What can hang from each mark
resat: logam votu
bopo: tato
fafeb: gomem kimu
tubu: savib
logam: gomem resat
savib: kimu tubu
kivi: kimu
nopa: sonu
kimu: bopo fafeb kivi nopa savib
nesus: votu
gomem: fafeb logam
sonu: logam nopa
votu: resat

Each row was made from one small tree. The marks that hang from a mark follow it in brackets, in alphabetical order. Every link used is in the known rows. Write each row's tree.
Known rows
votu{resat{logam{gomem{fafeb{kimu{nopa savib}}}}}}: 2.434 3.560 -0.811 0.740 -0.040 2.163 -2.067 1.504 -1.509 0.280 0.112 -3.140 1.260 0.591 0.028 -0.709 1.833 -1.894 1.620 1.266 -0.585 0.551 -2.314 2.001 -0.333 1.113 0.930 -2.602 -2.829 -0.952
kivi{kimu{bopo savib{tubu}}}: -1.241 -4.119 -0.103 -1.502 -0.654 0.719 3.999 2.126 -3.269 2.127 2.036 1.475 1.986 -0.882 0.792 -1.242 -1.595 -1.286 1.448 1.967 -1.368 -2.076 -1.547 1.586 0.609 0.852 -0.455 -4.828 -1.067 -1.932
sonu{logam{gomem{fafeb} resat}}: 1.125 1.193 -0.395 0.561 -0.721 2.859 -1.615 2.503 -1.335 0.603 -2.357 -0.020 0.663 -1.158 -0.952 1.465 3.583 -3.058 2.819 -0.330 1.963 -2.550 -3.782 0.943 0.249 2.133 1.516 -4.428 -0.442 1.913
tubu{savib{kimu{fafeb{gomem{logam}} nopa{sonu}}}}: -1.567 -0.185 -2.140 -0.288 0.091 -0.222 1.217 2.206 -4.635 0.181 0.107 1.082 0.794 0.682 0.924 0.354 2.448 -0.184 1.181 1.904 -1.486 -0.345 -1.225 2.130 0.934 -0.330 1.254 -3.153 -2.010 -1.422
logam{gomem resat{votu}}: 0.263 0.284 -1.941 0.302 -0.389 1.515 0.357 3.375 0.787 0.477 -0.560 -1.857 -0.928 -2.603 -1.266 0.772 -0.841 -1.947 0.270 -2.306 -0.213 1.609 -1.638 0.764 1.138 0.741 -0.061 -3.399 0.834 3.056
kimu{nopa}: 0.371 -0.660 -0.599 -1.195 -0.477 0.144 -0.880 1.360 0.760 0.569 -0.362 -1.603 1.400 -2.112 0.178 2.797 -1.946 -0.316 1.089 0.658 0.468 -0.077 -3.131 4.127 -0.050 -1.690 0.313 -3.525 0.030 -1.546
nesus{votu{resat}}: 1.946 -1.360 -1.252 -1.528 1.409 1.838 -0.538 -1.399 -0.304 1.686 -0.131 -5.111 -1.448 0.223 -1.109 -3.010 0.160 -1.100 0.883 -0.245 -1.206 -0.548 -1.808 5.141 0.287 0.154 2.685 -2.704 -1.047 -0.437
gomem{fafeb}: 3.533 -2.307 -0.968 -0.335 -0.205 0.223 -0.181 1.163 -3.937 1.375 -1.514 -2.039 2.518 -0.993 -0.205 -0.803 2.744 0.115 2.736 3.031 -0.316 -1.241 -2.793 2.627 -0.251 -0.129 0.534 -1.618 -1.948 -0.693
bopo{tato}: 2.432 -4.238 0.592 0.472 -1.815 1.020 2.459 -0.634 -2.967 3.962 -1.466 -1.205 1.262 -0.516 1.132 -0.312 -0.239 -0.681 1.756 3.352 3.142 -3.440 -4.088 2.716 -1.424 -1.199 2.318 -3.059 -0.060 0.198
gomem{fafeb{kimu{bopo nopa}} logam{resat}}: 5.018 -1.010 -1.123 1.010 -0.430 -0.116 -3.129 5.924 -2.717 -3.812 -2.181 -1.880 2.814 -2.855 -1.161 2.811 1.820 -1.868 2.850 3.305 -0.031 -0.141 -2.299 1.255 0.450 2.476 -0.591 -1.000 -1.143 -3.328
resat{logam{gomem} votu}: 1.075 5.180 -2.109 -0.835 0.817 -0.431 0.006 1.294 -2.120 1.827 -0.464 -2.419 -1.836 0.100 -1.252 -0.442 0.503 -2.286 1.255 1.534 -0.963 1.642 -1.499 1.965 1.248 -2.095 -0.792 -4.491 0.000 3.115
kimu{bopo fafeb kivi nopa savib{tubu}}: -5.898 -0.940 -2.805 -0.576 0.768 -1.795 1.058 -1.389 1.054 -8.429 4.855 0.218 -1.040 -5.724 1.291 3.238 -1.761 6.193 0.393 0.823 -3.661 1.612 -1.048 -2.901 -1.893 0.305 -1.087 -3.152 -1.167 -5.437
fafeb{kimu}: 0.468 0.251 1.456 0.659 -1.371 1.599 -0.445 2.609 -3.012 3.953 -0.572 0.317 0.994 0.262 0.791 -0.093 -0.872 -2.515 0.747 0.964 2.702 -0.932 -1.895 2.226 0.509 -1.287 0.081 -1.190 0.512 -0.805
tubu{savib}: -0.454 -3.123 -1.435 -1.374 -0.155 1.268 1.094 0.363 -4.095 1.416 -0.131 -0.431 0.941 -0.441 0.707 -1.106 1.235 -0.122 0.653 0.682 -1.377 0.410 -1.550 2.258 0.707 -0.637 3.431 -4.509 -1.232 -0.072
votu{resat{logam{gomem{fafeb{kimu}}}}}: 3.514 3.846 -0.469 0.609 -0.321 2.803 -2.032 1.540 -2.695 2.032 -0.377 -2.929 1.409 1.456 -0.188 -1.451 2.645 -2.967 2.000 1.657 -0.037 0.106 -2.113 2.321 -0.190 1.062 1.280 -2.443 -2.431 0.835
votu{resat{logam}}: 3.699 3.129 -0.375 0.125 0.258 2.541 -1.608 -0.275 -2.966 2.728 -0.310 -3.618 1.132 1.495 -0.176 -1.055 1.362 -2.539 2.175 1.797 -0.406 -0.285 -2.820 3.410 -0.152 0.445 2.593 -3.941 -2.841 -0.076
kimu{fafeb}: 1.014 -0.358 -0.227 0.036 0.453 0.238 0.624 0.046 -2.478 0.901 -2.126 -0.070 1.302 -0.318 -0.513 0.105 1.721 0.464 2.471 1.926 0.664 -0.823 -2.604 1.288 -0.412 -0.713 -0.100 -2.657 -2.107 -0.607
kivi{kimu{bopo{tato}}}: 1.538 -4.832 0.082 -1.289 -1.788 0.697 3.556 2.491 -1.845 4.391 -0.643 0.718 2.599 0.039 0.703 -1.234 -1.163 -2.392 2.230 3.303 1.753 -2.910 -2.485 2.525 0.394 0.614 0.480 -4.473 0.184 -0.098
resat{logam{gomem{fafeb{kimu}}} votu}: 1.693 5.058 -2.360 -0.252 0.956 -0.632 -0.576 2.593 -3.083 1.113 -0.640 -2.522 -1.354 0.343 -1.230 -0.937 1.967 -2.048 1.377 2.679 -0.897 1.712 -1.204 1.184 1.242 -1.606 -1.807 -2.728 -0.362 2.146
fafeb{gomem kimu{bopo{tato} kivi nopa savib}}: -4.006 -0.353 -1.010 1.664 -3.599 0.069 0.226 1.338 1.293 -2.310 3.486 0.250 -0.055 -2.567 3.458 -0.115 -2.575 2.344 -0.374 0.267 2.271 -1.491 -0.393 -2.434 0.492 0.167 -0.741 1.526 1.255 -3.353
sonu{logam{gomem resat} nopa}: -1.830 2.968 -1.176 -0.311 -0.714 4.756 -2.052 2.108 1.606 1.923 -2.348 0.665 -0.210 -0.654 -1.208 5.436 2.121 -3.503 0.756 -2.611 3.981 -2.354 -2.646 3.222 1.179 1.990 1.421 -5.311 2.264 2.597
nopa{sonu{logam{gomem resat{votu}}}}: -0.077 3.608 0.069 0.571 0.920 0.134 -0.097 0.409 -1.829 4.551 -0.180 0.384 -1.176 0.172 -0.817 3.355 1.206 -2.353 2.463 -0.966 2.637 -0.686 -4.132 2.776 -0.174 -0.800 0.573 -4.033 1.403 1.806
resat{logam votu}: 1.836 4.207 -2.098 -0.745 1.662 -0.911 -0.122 0.374 -3.504 2.252 -0.487 -3.359 -1.847 0.534 -1.194 -0.323 0.100 -1.605 1.455 2.934 -1.105 1.133 -2.074 2.576 1.401 -2.518 -0.113 -4.501 -0.777 0.720
resat{logam{gomem{fafeb{kimu{kivi}}}} votu}: 1.263 5.588 -2.734 -0.312 0.557 -0.875 -0.883 1.877 -2.962 0.495 0.045 -2.744 -2.058 0.021 -0.916 -1.051 1.695 -1.665 1.320 2.293 -1.286 1.990 -0.997 0.579 0.732 -1.516 -1.234 -3.047 0.092 2.005
sonu{logam{gomem{fafeb{kimu}} resat{votu}} nopa}: -1.625 3.449 -2.328 0.191 0.288 3.916 -2.194 3.666 0.695 1.097 -2.131 -0.434 -1.061 -0.127 -1.788 4.194 3.679 -2.826 0.269 -1.191 3.406 -1.336 -2.022 2.400 1.889 2.345 -0.439 -3.574 2.342 1.612
logam{gomem{fafeb{kimu{bopo{tato} savib}}} resat}: 1.075 -2.732 -1.149 1.847 -1.573 1.673 0.183 4.337 0.132 -1.704 -0.755 -0.485 1.518 -3.625 0.170 1.128 0.744 -0.595 1.141 -0.457 1.267 -0.004 -2.003 -1.654 -0.190 2.197 -0.057 -0.572 -0.559 0.695
votu{resat{logam{gomem{fafeb{kimu{savib}}}}}}: 2.839 3.403 -0.478 0.886 -0.162 2.465 -1.656 1.096 -2.606 1.226 -0.051 -2.927 1.267 1.022 0.056 -1.658 2.316 -2.214 1.872 1.340 -0.501 0.165 -2.178 1.749 -0.297 1.313 1.345 -2.636 -3.014 -0.286

Which tree is each row?
-6.611 0.090 -3.391 -0.128 -0.336 -1.432 1.099 -1.179 1.186 -8.606 5.679 0.461 -0.783 -5.144 2.021 2.000 -1.114 6.483 0.271 0.398 -3.365 0.529 0.019 -3.939 -0.889 0.634 -1.927 -0.980 -1.167 -4.540
kimu{bopo fafeb{gomem} kivi nopa savib{tubu}}
-0.336 -1.086 -1.964 -0.218 -0.186 -1.039 1.910 3.690 -1.032 -1.359 -0.760 -0.270 1.210 0.023 -0.292 -0.844 -0.439 -0.902 1.891 1.688 -1.148 -1.283 -1.884 0.693 1.133 1.634 -2.292 -3.768 -2.239 -4.451
kivi{kimu{fafeb{gomem{logam{resat{votu}}}} nopa savib}}
0.989 -0.184 -1.955 -0.843 -0.485 -0.394 1.141 4.540 -1.260 0.331 -1.425 -0.328 1.556 0.854 -0.755 -0.444 0.268 -2.423 2.211 2.328 -0.204 -1.392 -1.735 1.810 1.384 1.136 -2.388 -3.413 -1.088 -2.217
kivi{kimu{fafeb{gomem{logam{resat{votu}}}} nopa}}
-2.268 -0.212 -1.266 0.738 -0.351 -1.454 0.871 -3.243 -1.775 -3.371 0.781 -0.518 -1.142 -2.398 1.080 -0.839 -0.124 3.720 1.818 -0.140 -1.816 0.122 -2.158 -2.090 -2.229 0.246 1.674 -4.067 -2.382 -4.282
kimu{fafeb kivi savib}
0.571 0.088 -2.052 0.490 0.108 -0.266 0.466 2.042 -0.434 -3.027 -0.833 -0.159 1.290 -2.031 -0.785 0.341 1.843 1.616 2.419 2.072 -0.007 -0.446 -0.569 -1.274 1.929 1.664 -1.854 -0.674 -1.420 0.148
kimu{bopo fafeb{gomem{logam{resat{votu}}}}}
-1.426 2.930 -2.545 0.801 -1.154 -0.771 -0.055 2.502 -1.911 -1.529 0.533 -0.593 -1.021 -0.622 0.695 0.717 0.283 -0.246 1.246 1.505 -1.213 -1.082 -1.166 0.864 0.432 0.399 -0.524 -2.458 -1.043 -2.054
savib{kimu{fafeb{gomem{logam{resat{votu}}}} kivi nopa}}
-2.553 2.310 0.074 1.274 -1.576 -0.177 -0.276 3.530 -2.277 -1.590 3.611 1.680 1.132 -1.527 1.727 2.183 -1.129 -0.223 0.689 1.013 0.945 -1.420 -0.326 0.165 1.340 -0.059 -3.094 1.539 0.604 -2.995
fafeb{gomem{logam} kimu{bopo nopa{sonu} savib{tubu}}}
0.041 3.580 1.142 0.035 0.097 0.245 -0.016 -0.545 -2.429 5.637 -0.352 1.471 -0.035 0.776 -0.174 2.962 1.613 -2.514 3.065 -0.421 3.246 -1.729 -4.268 3.663 -0.839 -1.472 0.869 -4.139 1.312 2.202
nopa{sonu{logam{gomem}}}
3.161 3.372 -0.650 0.493 -0.245 2.673 -1.889 1.664 -1.873 1.316 -0.021 -2.667 1.597 0.751 -0.155 -1.111 2.411 -2.373 1.973 1.717 -0.071 0.401 -1.813 1.827 0.109 1.377 1.070 -2.263 -2.214 0.977
votu{resat{logam{gomem{fafeb{kimu{bopo}}}}}}
1.172 -3.540 -0.865 0.910 -0.394 -0.443 0.086 2.787 -1.585 -1.427 -0.170 -1.206 2.250 -2.373 0.894 0.513 1.124 1.837 1.440 3.626 0.983 -0.735 -2.541 0.420 -0.227 0.347 -0.963 0.268 -1.350 -3.947
gomem{fafeb{kimu{bopo{tato} nopa savib}}}
1.688 -0.542 -2.847 0.495 0.078 0.948 -0.032 4.067 -0.297 -0.879 -0.971 -2.632 -0.110 -2.750 -1.553 0.152 1.444 -0.973 0.950 -0.730 -0.965 1.566 -1.680 0.233 0.928 1.445 -0.777 -2.053 -0.161 2.275
logam{gomem{fafeb} resat{votu}}
-1.149 2.961 -1.120 -1.040 -0.688 3.866 -1.749 1.533 0.054 2.440 -2.499 0.702 0.747 0.318 -1.031 3.658 4.404 -2.619 1.491 -0.446 3.570 -2.958 -2.488 4.091 0.810 1.415 0.465 -4.552 1.836 2.577
sonu{logam{gomem{fafeb}} nopa}
-2.313 1.195 -1.107 -0.322 -1.078 -1.288 0.674 1.092 -0.333 1.607 2.590 0.603 -0.285 -1.999 1.707 3.265 -2.320 0.323 1.124 0.926 -0.133 -0.336 -1.968 2.769 -0.353 -1.181 0.813 -3.320 0.962 -1.244
savib{kimu{bopo kivi nopa{sonu}}}
-2.666 -0.905 -3.147 0.138 -1.980 -1.442 0.498 -0.700 3.199 -5.430 1.871 -0.571 0.069 -3.769 1.906 1.993 -0.456 4.860 1.387 2.307 1.031 -0.707 -1.356 -2.652 -1.197 0.328 -0.553 -0.489 0.626 -1.890
kimu{bopo{tato} fafeb{gomem} kivi nopa}
-2.273 0.332 -0.939 0.780 2.129 -2.980 0.826 -0.845 0.561 -2.412 0.329 -0.055 0.303 -2.162 0.125 3.986 -0.745 3.789 1.835 0.548 -0.123 1.049 -3.842 0.913 -1.524 -1.521 -1.602 -2.522 -2.442 -5.781
kimu{fafeb nopa{sonu} savib}
0.497 3.744 0.273 1.125 -4.155 1.179 -1.956 2.203 -3.923 1.102 0.793 0.249 0.423 0.537 1.779 -1.784 0.124 -2.872 1.520 0.448 1.798 -2.411 -0.041 0.271 0.746 0.319 0.205 0.159 1.343 -0.282
fafeb{gomem{logam} kimu{kivi}}
2.432 1.319 -1.261 0.530 -1.957 1.027 -0.612 2.218 -2.976 0.671 -0.785 -1.722 0.985 -0.426 -0.170 -0.951 0.633 -2.237 2.066 0.511 0.122 -2.184 -1.220 1.770 2.000 0.915 0.186 -1.473 -0.525 0.892
fafeb{gomem{logam{resat{votu}}}}
-4.116 -3.064 -1.335 0.812 2.214 -2.439 3.661 -0.713 -0.118 -4.314 3.445 1.221 0.324 -4.004 1.047 5.068 -0.745 5.720 1.074 3.411 0.001 -0.162 -3.290 -1.091 -2.110 -0.968 -2.595 -1.249 -1.448 -5.109
kimu{bopo{tato} fafeb nopa{sonu} savib{tubu}}
-2.110 -2.901 -0.933 -0.733 -0.549 0.390 4.201 2.228 -3.274 0.296 1.727 2.215 2.116 -0.155 0.808 -2.049 0.415 0.097 1.883 2.465 -1.210 -2.570 -0.707 -0.663 0.969 1.458 -2.228 -2.671 -2.203 -2.058
kivi{kimu{bopo fafeb{gomem} savib{tubu}}}
-0.886 -2.629 -0.136 -0.771 0.082 0.398 3.847 1.704 -5.029 1.851 0.411 1.585 1.581 0.845 0.237 -1.948 0.448 -1.323 2.054 2.536 -1.344 -2.404 -2.039 1.085 -0.308 0.558 -1.208 -4.545 -2.597 -2.970
kivi{kimu{fafeb savib{tubu}}}
-3.508 1.342 -0.964 -0.849 -1.133 1.282 1.556 1.558 -5.648 1.280 4.637 0.770 -0.892 -1.001 1.818 1.731 -1.144 -1.387 -0.046 2.065 -2.641 -2.011 -1.233 3.165 -1.076 -1.642 0.157 -3.567 0.177 -0.963
savib{kimu{kivi nopa} tubu}
0.122 0.294 -0.902 -0.336 -2.069 0.751 -0.855 3.206 0.267 -0.535 0.105 0.046 1.570 -2.527 0.468 0.428 1.141 -0.584 1.329 0.144 0.587 0.548 -1.120 0.588 -0.413 0.314 -0.880 -1.156 0.954 1.789
logam{gomem{fafeb{kimu{bopo kivi nopa}}}}
-2.666 -0.276 0.742 0.618 -0.486 0.991 0.123 2.672 -2.476 0.212 2.212 0.432 0.332 -1.477 1.320 1.636 -2.213 -0.489 -0.486 0.758 0.589 -0.364 -1.898 1.489 -0.081 -1.406 -1.314 -1.245 -0.162 -4.111
fafeb{kimu{nopa savib{tubu}}}
1.329 0.059 -0.040 0.024 -1.838 1.456 -0.284 3.339 -1.773 1.711 -1.116 0.231 2.067 -1.097 0.103 -0.731 2.156 -1.894 1.666 0.500 1.119 -0.413 -1.519 1.430 -0.167 0.071 -0.832 -1.057 0.105 2.435
logam{gomem{fafeb{kimu}}}
-1.917 -0.567 1.430 1.009 -0.743 1.613 0.972 1.824 -4.693 2.065 1.829 0.936 0.336 -0.555 1.334 -0.279 -1.224 -1.128 -0.017 0.878 0.809 -1.157 -1.614 0.986 -0.008 -1.064 -0.478 -1.317 -0.553 -2.773
fafeb{kimu{savib{tubu}}}
-2.042 0.438 0.025 0.157 0.345 1.892 3.152 2.100 -8.134 2.751 2.037 2.192 0.430 0.810 0.688 0.158 2.036 -1.577 1.058 3.735 -1.619 -3.112 -1.296 2.367 -0.290 -1.147 -1.304 -2.296 -2.200 0.003
savib{kimu{fafeb} tubu}
-2.206 0.207 -1.412 0.702 -0.655 -1.843 1.860 0.604 -0.616 0.194 1.463 1.035 -0.354 -1.554 1.678 3.091 -0.627 1.796 1.631 2.946 0.991 -1.094 -2.500 0.939 -1.397 -0.839 0.058 -2.439 0.049 -2.051
savib{kimu{bopo{tato} fafeb kivi nopa{sonu}}}
2.257 -1.377 -1.584 0.675 -1.181 1.860 -0.682 3.716 -0.353 -0.729 -1.448 -1.232 1.756 -3.163 -0.722 1.237 1.368 -1.572 1.823 -1.173 -0.005 0.241 -2.173 0.199 -0.074 1.663 0.541 -1.951 -0.822 2.319
logam{gomem{fafeb} resat}
-1.609 -3.607 -0.501 -1.013 0.270 0.134 4.140 2.057 -3.330 0.437 1.158 2.045 1.934 -0.571 0.280 -1.210 -0.050 -0.093 1.935 2.755 -1.420 -1.810 -1.429 0.087 0.283 1.190 -1.640 -4.205 -2.190 -2.629
kivi{kimu{bopo fafeb savib{tubu}}}
